Each row comes from the steps of one path. Every step used is in the known rows, and no mark comes twice. Write the path behind each row, first mark first.
Known rows
pubi -> fivot: [-0.702  2.240  2.152 -0.340 -1.057  1.027 -0.116  1.055 -0.265 -0.954
  0.102 -0.426  1.501 -1.745 -1.183  0.476 -1.302  2.418 -1.459 -1.707
  1.113  0.312  0.975  2.101 -3.290 -1.151  0.475]
meri -> pubi -> fivot: [-2.936  1.706  1.707  0.810  1.652  1.051  0.576 -0.423  0.180  1.264
 -1.034 -1.474  2.278 -2.749 -1.124 -0.082  0.864  0.687  0.333  0.355
  1.226  0.971 -2.529  1.657  1.893 -1.058  1.177]
nurubad -> dutin -> defa -> pubi -> fivot -> disari -> meri -> kimib: [ 0.521 -1.718 -1.312  0.087 -2.389  3.015  1.093  0.905  2.016  0.945
 -1.042  2.414  0.434  3.750 -1.166 -2.735  1.670 -4.089 -3.778  0.695
 -1.965  1.169 -0.407 -0.445  2.536  1.291  0.465]
disari -> fivot -> sula: [-2.057  4.065  0.418  2.209 -0.567 -1.468 -0.886  0.738 -0.605 -1.035
  0.497 -1.066 -0.063 -1.671 -0.315 -3.184 -0.280  3.453 -1.568  1.805
  3.768  0.663  2.032  2.689 -3.343  2.412  1.588]
defa -> zuzu: [ 3.040 -3.241 -3.543 -0.910 -2.069 -0.538 -1.418  4.414 -0.767 -6.287
 -2.083  0.870  4.549 -3.946  0.648  5.357  0.491  0.691 -1.672 -3.701
 -1.979  2.148  2.155  2.233 -8.288 -1.521 -0.345]
pubi -> fivot -> sula: [-3.513  5.714  2.158  1.676 -0.178  0.809 -0.804  1.235 -0.029 -1.667
  0.355 -1.517 -0.626 -1.989 -0.950 -0.122 -1.896  4.166 -1.880 -0.508
  3.799 -0.493  0.726  1.859 -3.055 -0.204  1.415]
nurubad -> dutin: [ 0.592 -6.134 -0.202 -0.286 -5.316 -0.492 -1.394  1.220  2.452 -4.396
  2.201  0.854  5.989 -0.475 -0.056  2.350  1.564  1.442 -4.694 -4.038
 -3.009 -0.585  3.547  1.665 -5.596  3.343 -1.305]
pasob -> defa -> kimib: [ 5.452 -5.695 -0.492 -0.724 -2.842 -1.889  0.367  2.297 -2.151 -2.968
 -0.049  5.937  4.003  0.251 -1.605  1.972 -0.406 -0.622 -2.135 -2.409
 -4.751 -2.979 -1.178 -1.493 -6.454 -1.764  2.083]
pasob -> defa -> nurubad: [ 3.786 -6.811 -2.037 -2.078 -1.597 -0.736 -0.426  0.960 -1.847 -3.992
 -0.835  6.237  5.364 -1.597 -0.657  4.149  0.805  0.726 -2.217 -3.378
 -3.536 -2.646 -2.078  0.242 -7.968 -1.117 -1.007]
meri -> pubi: [-2.253 -2.264  0.187  0.206  0.473 -0.584 -0.675  0.280  0.213  0.097
  0.011 -0.284  4.693 -3.698 -0.255  1.648  1.302  0.773  0.438 -0.854
 -1.292  0.120 -0.575  1.065  0.597 -0.580  0.889]
pubi -> fivot -> disari: [-2.043  4.375  1.738 -0.253 -0.307  1.588  0.223 -1.605 -0.496  1.195
  0.268 -0.029 -1.915  0.422 -0.138  1.044 -2.573  2.636  0.365 -1.771
  2.341  0.585  2.950  1.099 -0.596 -1.937 -1.061]
disari -> fivot: [ 0.825  0.623  0.372  0.301 -1.489 -1.294 -0.293  0.576 -0.860 -0.307
  0.294  0.129  2.066 -1.441 -0.544 -2.632  0.328  1.686 -1.126  0.592
  1.095  1.549  2.205  2.931 -3.631  1.486  0.638]
nurubad -> dutin -> defa: [ 0.100 -7.201 -1.392 -1.504 -5.300  0.974 -1.064  3.301  1.849 -3.890
 -0.119  1.807  6.623  0.351 -3.206  0.452  0.872 -0.576 -7.764 -4.026
 -3.184 -0.921  1.483  1.648 -4.827  3.602 -0.002]
meri -> kimib: [-0.114 -0.221  0.605  2.031 -1.666 -2.575 -0.735  0.234 -0.260  1.069
  0.210 -0.899  2.917 -1.432 -0.627  2.950  0.491  0.057  2.476 -1.810
 -1.812 -1.255  1.412  0.905 -0.807  0.322  2.221]
kimib -> pubi -> fivot -> disari -> defa -> nurubad -> dutin: [-1.999  0.556 -0.363 -0.455  0.799  1.134  0.634 -2.076  1.255 -1.053
  1.396 -0.755 -3.754  1.352  0.237 -0.670  0.765  0.557 -0.833  1.003
  0.997 -0.469 -1.833 -0.272  2.573  1.701 -2.809]
nurubad -> dutin -> defa -> kimib -> disari -> pubi: [ 3.372 -7.050 -1.166 -1.910 -4.861  1.341 -0.481  2.030  1.891 -1.346
  0.269  1.478  2.421  3.595 -1.970 -3.165  1.614 -3.053 -5.207 -0.752
 -2.695 -0.116 -0.816 -0.207 -0.481  4.243  0.041]
kimib -> pubi -> fivot -> sula: [-3.376  5.006  1.518  0.035  1.580 -0.006 -0.831  0.558  0.958 -1.352
  2.181 -3.222 -1.692 -3.102 -1.861 -0.978 -1.541  3.586 -1.095  1.628
  2.811 -1.116 -1.571  0.462  2.395 -0.020 -0.257]
meri -> pubi -> fivot -> disari -> defa -> dutin: [-3.486  1.773  0.128  2.214  4.094  1.717  1.087 -2.298  0.311  0.985
 -2.669 -0.973 -1.985 -0.075  0.578  0.141  1.264 -0.975  1.228  0.577
  2.514  0.214 -3.021 -0.246  2.541 -0.066  0.516]
fivot -> disari: [-1.425 -0.019 -0.255 -0.953 -1.587 -0.390 -1.222 -1.427 -0.462  0.354
  1.648  1.633  0.332 -0.102  1.317  3.396 -2.349  2.806  0.954 -3.263
 -0.471 -0.320  5.952  0.011 -1.514 -1.554 -1.783]
nurubad -> dutin -> defa -> zuzu: [ 1.911 -7.585 -3.738 -1.431 -5.039  1.300 -0.860  4.922  1.537 -6.346
 -2.318  1.684  6.634 -0.359 -2.840  2.193  1.666 -1.793 -8.097 -4.400
 -3.063  0.858  0.669  2.222 -6.926  2.946 -0.316]
meri -> pubi -> fivot -> disari -> defa -> derema: [-5.289  2.423  0.345  2.058  4.496  0.811  1.522 -1.352  1.372  2.018
 -2.151  0.399 -3.315 -0.990  0.053 -0.654  0.630 -1.290  1.484  0.481
  3.045 -0.060 -2.113 -0.011  3.187 -1.236  0.202]
meri -> kimib -> disari: [ 0.481 -0.016  0.949  1.008 -0.665 -2.847 -1.191 -0.947  0.102  3.154
  0.488 -3.826  1.256  0.222 -0.704  2.118 -0.170 -0.489  4.077 -1.237
 -0.522 -1.660  0.470 -0.931  2.298 -0.208 -0.538]
kimib -> pubi -> fivot -> disari -> defa -> dutin -> nurubad: [-2.423  0.803 -0.231 -1.010  1.158  1.576  1.126 -1.278 -0.541 -1.314
  0.488 -0.531 -4.230  0.561  0.366 -0.865 -0.827  0.259 -0.062  1.094
  2.175 -0.456 -1.627  0.557  2.540  1.258 -1.221]
pubi -> fivot -> disari -> meri -> kimib: [-0.928  7.539  1.364  1.404  1.764  0.012  2.120 -2.921 -0.757  3.963
 -0.496 -0.470 -4.547  1.783  0.793  0.111 -1.832  0.405  2.794  2.322
  2.217  2.533  2.609 -0.011  3.228 -1.403  1.289]
kimib -> disari -> pubi -> fivot -> sula: [-0.722  4.226  0.940 -0.527  2.238 -0.436 -0.843 -1.379  0.507  2.534
  1.135 -4.389 -3.059 -0.317 -0.499 -3.485 -1.145  2.016  1.088  1.591
  3.561 -0.022 -0.955  1.003  3.710  0.664 -1.780]
defa -> dutin: [ 2.928 -5.206 -0.889 -1.150 -1.226  1.398 -2.713  1.218  1.611 -5.501
 -0.551  1.643  4.184 -2.267  1.842  4.235  0.912  0.441 -1.326 -2.918
 -0.563 -0.996  1.069 -0.980 -6.925  1.161 -0.810]
defa -> kimib -> disari: [ 4.678 -3.676  1.472 -1.814 -3.833 -0.114 -1.570  1.336 -0.376 -0.408
  2.032  0.713  0.158  2.394  1.596  0.300 -0.703 -0.567  2.027 -0.215
 -1.655 -0.558  1.227 -3.341 -1.720 -1.106 -0.498]

Write each row's path
[ 1.070 -6.098 -1.961 -3.722 -3.089  2.855 -1.543  3.722 -1.029 -2.818
 -1.973  4.640  4.468 -0.975 -1.566  1.162  0.149 -0.607 -3.830 -2.308
 -1.803 -0.331 -1.065  0.816 -5.374  0.391  0.411]
dutin -> defa -> nurubad
[-1.421  2.674 -1.069 -0.022  2.480 -1.127  1.114 -3.001 -0.683  3.097
  0.591  1.467 -1.710  0.142  2.763  1.407 -0.967  0.403  2.720  2.540
 -0.393  2.988  4.135 -1.274  4.079 -1.443  0.249]
fivot -> disari -> meri -> pubi
[-0.315  3.873  0.472  0.571  3.443 -0.751  2.330 -0.577 -0.350  1.960
 -0.858 -0.054 -0.038 -1.776  1.023 -1.203  0.701 -0.596  0.809  4.982
  0.080  4.162 -0.396  0.210  3.092 -0.761  2.954]
disari -> meri -> pubi -> fivot
[-0.685  1.215 -1.177 -0.878  0.275 -0.623 -0.469 -2.790 -0.302  2.299
  1.675  1.485 -1.909 -0.334  1.580  0.009 -1.290  2.097  1.613 -0.936
 -0.141  0.862  4.546  1.683  2.000  0.106 -1.135]
fivot -> disari -> pubi
[ 1.770 -4.256 -0.384  1.849 -1.815 -2.329  0.268  3.621 -1.863 -3.115
  0.106  3.155 -0.146  1.218  1.370 -0.615  0.829 -0.950 -0.896 -0.816
 -3.823 -1.658  0.697 -1.209 -5.814  0.922  3.928]
disari -> defa -> kimib
[-1.602  2.735  0.294  1.435  1.971  1.487  0.655 -1.173 -0.346 -0.895
 -1.659  0.196 -3.690  1.557  0.766  0.487 -1.038  0.651 -0.277 -1.384
  2.499 -0.548  0.636 -0.095 -2.271 -0.162 -0.186]
pubi -> fivot -> disari -> defa -> dutin
[ 0.929  2.615  0.371 -1.151  0.485  3.654  0.194  0.221  0.139  1.515
  1.015  3.281 -2.429  0.731  2.963 -2.244 -0.385 -0.592  1.358  1.740
 -0.539  2.003  1.386 -1.188  1.915 -4.678 -1.038]
defa -> pubi -> fivot -> disari -> meri
[-4.255  0.136  0.063  1.291  1.963  2.583  1.979 -2.162 -1.144  0.683
 -2.494  0.218 -1.999  0.713  1.218 -0.416  1.102 -1.274  1.091  0.756
  2.764  0.948 -2.803  1.705  2.330  0.956  0.965]
meri -> pubi -> fivot -> disari -> defa -> dutin -> nurubad
[ 2.884  1.085 -1.025  0.618  2.186  0.056  2.159 -0.495 -1.584  2.191
 -1.287  4.763 -0.525  1.086 -0.759 -0.711  0.029 -2.593  0.665  0.787
 -2.668 -1.300 -2.706 -1.589  1.301 -4.584  0.698]
pasob -> defa -> pubi -> fivot -> disari -> meri -> kimib
[-1.069  2.317  1.403 -1.465  0.893  0.138 -0.305  0.454  0.774 -0.726
  1.962 -2.311  0.000 -2.919 -1.959 -0.502 -1.070  2.120 -0.832  0.698
  0.661 -0.427 -1.374  0.701  2.119 -0.774 -1.037]
kimib -> pubi -> fivot
[-1.118  5.539  0.662 -1.338  2.805 -0.080  1.108 -2.121  0.331  1.725
  1.977 -1.542 -4.081 -0.652 -0.153 -0.919 -2.020  1.492  1.050  3.334
  1.432  1.560  0.680 -0.823  5.691 -1.363 -1.234]
kimib -> pubi -> fivot -> disari -> meri
[-0.123  1.068  0.859 -1.153 -0.869  4.348 -0.871  0.527  0.402  0.755
  1.154  2.838 -1.029  0.224  1.880 -1.394 -0.398  0.186  0.915 -1.059
 -0.278  0.195  0.906 -0.443  0.582 -4.786 -2.090]
defa -> pubi -> fivot -> disari
[ 5.961 -1.676  0.868 -1.774 -2.142 -0.998 -0.254  0.990 -0.757  0.528
  1.864  1.280 -1.587  3.024  2.906 -0.713 -0.594 -1.575  2.518  3.221
 -1.990  1.683  1.790 -4.253 -0.084 -0.993  0.801]
defa -> kimib -> disari -> meri
[-1.603  2.433 -0.210 -0.139  3.340  0.740  0.308 -1.464  0.903 -0.966
  0.286 -1.743 -4.192 -0.221 -0.220 -0.261 -0.759  0.449  0.156  0.936
  1.954 -1.188 -1.882 -1.264  2.824  0.180 -1.595]
kimib -> pubi -> fivot -> disari -> defa -> dutin
[-0.185 -7.248 -2.080  0.468 -1.626 -0.251  0.105  2.807 -1.876 -6.032
 -1.440  2.993  1.674 -0.160  2.234  1.096  1.448 -0.992 -2.412 -2.316
 -1.665 -1.551  0.032  1.707 -7.867  3.687  2.071]
disari -> defa -> dutin -> nurubad
[ 0.716 -3.004 -1.513 -1.509 -2.758  3.851  0.570  1.731  2.004 -0.796
 -0.400  3.395  1.300  3.085 -0.812 -2.966  1.012 -2.857 -5.666  0.003
 -2.094  1.459  0.634 -0.302  0.315  0.851 -0.601]
nurubad -> dutin -> defa -> pubi -> fivot -> disari -> meri
[ 0.472 -3.459 -0.700  2.360 -0.898 -2.617 -0.322 -1.027  0.550  0.981
 -0.460 -2.545 -0.179  2.915  0.691  1.246  2.872 -2.478  2.588 -0.798
 -1.438 -2.129 -1.844 -1.098  0.364  3.157 -0.805]
meri -> kimib -> disari -> defa -> nurubad -> dutin
[-0.594 -0.349  0.062  2.721  1.005 -4.268 -0.174 -0.119 -0.770  2.648
 -0.539 -3.810 -0.393  1.048 -0.755  0.768  0.523 -1.469  3.494 -0.977
 -1.208 -2.682 -0.663 -0.929  1.621  0.842  0.817]
meri -> kimib -> disari -> defa
[-2.156  3.434  0.749  3.983  2.262 -1.666 -0.186  0.285 -0.184  3.094
 -0.736 -3.977 -3.578  1.721 -0.136 -2.134  0.779 -1.642  3.660  1.043
  1.203 -2.847 -3.188 -1.538  3.675 -0.537  0.991]
meri -> kimib -> disari -> defa -> pubi -> fivot -> sula
[-1.300  4.989  0.811  0.250  4.197 -1.247  0.519 -1.381  0.088  3.162
  0.117 -4.212 -2.537  0.034  0.822 -1.807 -0.707  0.399  2.195  4.856
  2.914  2.039 -1.086 -1.966  5.503 -0.756 -0.394]
kimib -> disari -> meri -> pubi -> fivot -> sula
[ 1.149  2.046  0.929 -1.747  1.698 -0.355 -0.447 -1.513  0.283  2.997
  0.977 -3.616 -1.734 -0.219 -0.685 -3.141 -0.853  0.912  1.330  0.761
  1.865  0.502 -0.807  1.194  3.512  0.113 -2.323]
kimib -> disari -> pubi -> fivot
[-2.429  1.924 -0.056  2.072  1.210 -0.257  1.781 -2.215 -0.719  1.481
 -0.832 -1.961 -4.470  1.574 -0.026 -0.008  0.705 -2.192  3.308  1.686
  1.698 -1.153 -2.985  0.520  4.811  2.278  1.375]
meri -> kimib -> pubi -> fivot -> disari -> defa -> dutin -> nurubad
[ 0.512  2.848  0.836 -1.067  3.596 -1.147  1.010 -1.497 -0.033  3.617
 -0.025 -3.495 -1.197  0.182  0.654 -1.458 -0.379 -0.681  2.430  4.027
  1.233  2.615 -0.871 -1.824  5.347 -1.359 -0.977]
kimib -> disari -> meri -> pubi -> fivot
[ 5.031 -1.587  1.530 -0.992 -3.156 -0.261 -0.703  0.530 -0.854  0.916
  1.267  0.015 -1.346  3.337  1.285 -3.007  0.016 -1.131  2.098  2.216
  0.375  0.890  0.452 -2.236 -0.861  0.200 -0.166]
defa -> kimib -> disari -> fivot
[ 0.951  0.325 -0.187 -1.448  2.854 -2.190  0.139 -1.059 -0.041  2.895
  0.615 -2.684  0.419 -0.433  1.303 -0.392 -0.166 -0.678  2.534  3.303
 -0.436  2.113  0.381 -2.226  4.486 -1.058 -1.213]
kimib -> disari -> meri -> pubi
[-2.125  5.136  1.272  1.710  1.435 -1.262  0.633 -2.690  0.493  3.880
  0.711 -3.346 -2.969 -0.123 -1.500  0.792 -0.573 -0.107  3.978  1.207
  1.269 -0.929 -1.127 -0.206  6.630 -0.425  0.294]
meri -> kimib -> pubi -> fivot -> disari
[ 4.560 -6.651 -2.155 -1.035  0.115 -0.833 -0.908  1.289 -0.316 -5.460
 -1.890  4.372  5.921 -2.071 -1.491  4.481  0.280 -0.324 -3.573 -4.157
 -2.814 -3.748 -2.081 -1.013 -8.127 -0.424 -0.394]
pasob -> defa -> dutin
[ 0.546  3.514  1.124  1.431  1.623 -1.980  0.285 -2.517  0.240  5.388
 -0.189 -4.658 -2.158  0.643 -1.125 -1.700  0.445 -1.207  4.530  1.291
  1.364 -0.275 -1.954  0.845  5.976  0.796  0.205]
meri -> kimib -> disari -> pubi -> fivot
